Known rows, with every step that occurs:
kimib/siso: [+1.35 +0.30 +0.24 -0.12 -0.83 -2.83 +4.78 -0.49 -3.95 +0.62 +0.44 +1.47 +0.51 -0.29 -0.30 -2.57 +3.36 -0.35 +2.82 +1.79 +0.54]
firu/rifo/tage/siso/pasor: [+1.39 -1.34 +3.14 -0.08 -0.52 -4.10 +2.91 -0.72 -2.38 +0.73 -2.30 -0.18 +0.56 -0.34 +0.31 -2.28 +3.28 -2.02 +0.41 +0.08 +1.88]
siso/pasor/kibis/firu/rifo/tage: [+2.39 -0.75 +0.93 -1.20 -1.15 -3.55 +4.34 -1.18 -3.58 +0.48 -1.41 +0.43 +0.15 +0.38 +2.70 -2.69 +2.21 +0.02 +1.45 +0.19 +0.93]
tage/rifo/firu/siso/pasor/kibis: [-1.16 -0.94 -0.07 +0.66 -0.53 -1.80 +0.81 -2.61 -2.74 -2.44 -0.42 -3.47 -0.24 -0.50 +1.82 -3.03 +1.24 +1.34 +1.46 -0.61 -0.67]
pasor/kibis/firu: [+2.32 -0.24 +0.76 -1.65 -1.66 -2.20 +1.32 -0.67 -3.80 -0.03 +0.05 -0.51 -1.33 +0.40 +2.15 -2.98 +0.73 +1.37 +0.90 +1.38 -0.26]
pasor/kibis/firu/siso: [-0.37 +2.05 -0.13 -0.55 -1.19 -1.95 +2.64 -1.26 -4.82 -0.71 -0.25 -1.51 +0.04 +0.92 +2.15 -2.25 +0.57 +1.58 +1.25 +0.82 -2.25]
kimib/siso/tage/rifo/firu: [+1.71 -2.82 -0.86 +2.02 -0.37 -3.14 +1.02 -0.22 -2.30 -0.72 -0.62 -1.99 +0.19 +0.67 +2.00 -4.68 +2.82 +1.52 +1.13 +1.25 +1.80]
tage/rifo/firu/siso/pasor: [+0.16 -0.79 -1.14 +0.93 +0.13 -2.44 +1.72 -1.50 -3.44 -1.72 -0.64 -4.14 +0.56 +0.81 +1.45 -3.12 +3.29 +0.36 +0.74 -0.88 +0.20]
kibis/firu/rifo/tage/siso: [+2.50 -0.24 +2.25 -1.03 -0.76 -3.42 +3.13 +0.10 -3.45 +1.69 -2.83 +0.47 +0.01 +1.03 +0.95 -2.31 +2.57 -0.38 -1.20 +1.72 +0.53]
rifo/firu: [+3.55 -1.58 -1.58 -1.22 -0.37 -2.60 +3.38 +0.51 -3.32 +0.39 +2.00 +0.15 -0.87 +1.59 +0.71 -2.75 +3.39 +0.41 +1.81 +1.52 +2.63]
bizuvo/siso/pasor/kibis/firu/rifo: [+0.12 -0.18 +0.48 -1.13 -2.11 -2.51 +2.48 -2.30 -4.47 -0.54 -0.29 -2.13 -0.24 +0.12 +2.22 -2.65 +0.29 +0.16 +0.60 +1.30 -1.41]
siso/kimib: [+1.22 -1.07 +1.06 -1.31 -1.45 -3.95 +3.61 +0.74 -3.05 +0.55 -0.38 -1.66 -0.68 +0.09 +2.01 -2.36 +2.46 +0.01 +1.20 +0.66 +1.50]
bizuvo/siso: [+1.71 -0.52 +1.31 -1.03 -0.84 -2.64 +3.38 -1.06 -2.86 +1.50 -0.53 +0.91 -0.48 +1.01 -0.39 -1.54 +1.88 -0.86 +1.13 +1.94 +0.22]
kimib/siso/pasor/kibis/firu: [+1.41 -0.56 +1.25 -0.16 -1.81 -1.95 +1.35 -1.70 -3.60 -1.81 -0.22 -1.49 -0.46 -0.64 +2.62 -4.12 +1.30 -0.16 +1.78 +0.18 -0.83]
siso/pasor/kibis/firu/rifo: [+0.41 -0.01 -0.13 -1.34 -1.99 -3.06 +2.68 -1.29 -4.98 -0.44 +0.42 -2.33 -0.29 -0.08 +2.43 -2.79 +1.15 +0.85 +1.18 +0.97 -0.39]
pasor/kibis: [+0.80 -0.35 +1.49 -1.45 -1.27 -2.67 +2.57 -1.02 -2.90 +0.60 +0.86 +1.10 -1.00 -0.66 +0.36 -1.77 +0.97 +1.06 +2.67 +1.57 +0.80]
kibis/pasor: [+2.18 +0.68 +0.69 -1.14 -0.42 -2.54 +4.16 -0.75 -3.59 -0.55 +0.30 -0.77 -0.64 +0.84 -0.27 -0.49 +4.00 +0.18 +3.33 +0.62 +0.35]
kimib/siso/pasor/kibis/firu/rifo/tage: [+1.83 -0.38 +0.77 -0.30 -1.28 -2.98 +5.34 -1.66 -3.89 -0.21 -1.42 +0.94 +0.79 -0.20 +2.55 -3.37 +2.48 -0.18 +2.09 +0.44 +0.08]
pasor/kibis/firu/rifo/tage/siso/bizuvo: [+2.33 -1.43 +2.02 -0.83 -1.62 -2.59 +1.12 -0.02 -2.89 +0.24 -4.03 -0.25 -1.04 +0.15 +2.50 -2.34 +0.90 +1.90 -1.09 +1.21 +1.05]
tage/siso/pasor: [+0.94 -1.47 +3.49 +0.02 -0.74 -3.52 +0.10 -0.68 -2.23 -0.23 -1.21 -1.79 -0.32 -0.57 +0.08 -2.71 +2.57 -2.05 +0.21 +0.14 +1.38]
firu/siso: [-0.26 +1.75 -0.40 -0.31 -0.31 -3.10 +4.69 -0.48 -4.61 +0.75 +0.15 -0.20 +0.94 +1.01 +0.13 -1.30 +2.63 +0.52 +2.12 +0.91 -0.49]

Rows:
[+1.90 -3.26 -0.05 +1.35 -0.36 -2.98 -0.13 -0.69 -1.49 -0.19 -1.28 -2.43 -0.47 +1.70 +1.90 -3.85 +1.82 +1.07 -0.18 +1.31 +1.60] | bizuvo/siso/tage/rifo/firu
[-0.46 -0.59 -1.37 +0.25 -0.59 -2.74 +2.82 -0.20 -3.51 -1.31 -1.30 -4.81 -0.10 +0.96 +2.90 -3.03 +2.54 +1.66 -0.11 +0.11 -0.44] | tage/rifo/firu/siso/kimib
[-1.36 -0.23 +0.79 +2.06 -0.23 -4.32 +0.73 -0.71 -2.99 +0.42 -2.58 -3.06 +1.07 +0.64 +1.69 -2.87 +1.90 +1.91 +0.45 +0.51 -0.04] | firu/siso/tage/rifo
[+1.15 -1.63 +2.28 +1.06 -1.00 -4.34 +1.38 -0.39 -1.85 +1.28 -0.86 +0.29 +0.33 +1.21 +1.29 -2.82 +1.20 -0.66 +1.69 +1.47 +1.43] | bizuvo/siso/tage
[+0.90 -1.11 +1.91 -0.93 -1.60 -3.25 +3.37 -0.36 -2.45 +0.54 -1.25 -1.45 -0.78 +0.34 +1.77 -2.15 +1.57 -0.84 +0.48 +1.14 +0.21] | bizuvo/siso/kimib
[+3.34 -1.31 +1.28 -0.67 -1.19 -3.27 +1.69 +0.89 -3.27 +1.01 -4.22 -0.53 -0.55 +1.09 +2.23 -2.38 +2.33 +1.14 -1.73 +1.07 +1.65] | kibis/firu/rifo/tage/siso/bizuvo
[+1.52 -0.29 +2.99 -0.98 -1.17 -2.90 +2.53 -0.78 -3.04 +0.99 -2.69 +0.70 -0.43 +0.04 +1.33 -2.34 +1.17 +0.30 -0.49 +1.78 -0.07] | pasor/kibis/firu/rifo/tage/siso
[+2.64 -1.55 +3.86 -0.57 -1.23 -2.45 -0.11 -1.35 -1.85 -0.95 -2.66 -0.95 -1.08 -0.17 +2.58 -3.69 +1.07 -0.90 -0.13 -0.16 +0.31] | rifo/tage/siso/pasor/kibis/firu
[+0.89 -1.02 +1.42 +1.94 -1.02 -4.57 +2.73 +0.19 -2.82 +0.55 -0.11 +0.71 +1.25 +0.05 +1.45 -3.75 +2.51 -0.12 +3.25 +1.32 +1.71] | kimib/siso/tage
[-0.14 -1.33 +3.80 -0.33 -1.09 -3.34 +2.10 -1.85 -2.02 -0.15 -1.67 +0.24 -0.10 -1.51 +0.78 -2.17 +1.33 -0.78 +1.42 +0.40 +0.89] | firu/rifo/tage/siso/pasor/kibis
[+1.86 +0.77 -1.54 -1.92 -1.44 -3.49 +4.39 +0.20 -5.93 +1.44 +0.36 -1.33 +0.06 +1.43 +1.54 -2.22 +2.41 +1.14 +0.26 +2.10 +0.19] | kibis/firu/rifo
[+3.47 -2.22 +2.80 -0.38 -0.59 -3.22 +1.23 +0.85 -1.55 +1.21 -4.00 +0.95 -0.85 +0.53 +0.84 -1.96 +2.68 +0.38 -0.42 +0.77 +2.93] | rifo/tage/siso/bizuvo
[+0.17 -0.01 -1.42 -0.10 -0.88 -2.96 +4.25 +0.51 -3.90 -1.18 +0.31 -3.01 +0.17 +1.38 +2.74 -2.62 +2.63 +0.71 +1.26 +0.13 +0.32] | rifo/firu/siso/kimib
[+0.58 +0.99 +0.14 +0.19 -0.76 -2.95 +2.13 -0.88 -4.67 -1.22 -0.68 -3.28 +0.75 +1.26 +2.24 -3.06 +2.64 -0.69 +0.95 -0.90 -0.89] | kibis/firu/siso/pasor
[+0.70 -2.07 +1.38 +1.14 -0.49 -4.51 -0.14 -0.20 -2.08 +1.02 -2.29 -2.19 +0.01 +0.38 +1.58 -3.25 +2.11 +1.62 +0.25 +0.94 +1.64] | siso/tage/rifo
[-1.39 -0.17 +1.05 +1.81 -0.99 -3.30 -1.07 -1.44 -3.10 -0.83 -2.97 -4.01 +0.35 +0.51 +3.39 -3.70 +0.12 +2.91 -0.15 +0.35 -1.66] | pasor/kibis/firu/siso/tage/rifo
[+2.81 -1.13 +3.73 -0.64 -0.17 -3.43 +2.65 +0.09 -1.58 +1.82 -2.76 +2.05 -0.31 +0.47 -0.41 -1.93 +3.03 -1.20 +0.09 +1.29 +1.95] | rifo/tage/siso
[+2.24 -1.20 +2.78 -0.20 -0.78 -3.66 +2.00 -0.65 -3.02 +0.09 -2.83 -1.46 +0.26 +0.48 +1.74 -3.17 +2.95 -1.73 -0.87 -0.05 +1.15] | kibis/firu/rifo/tage/siso/pasor
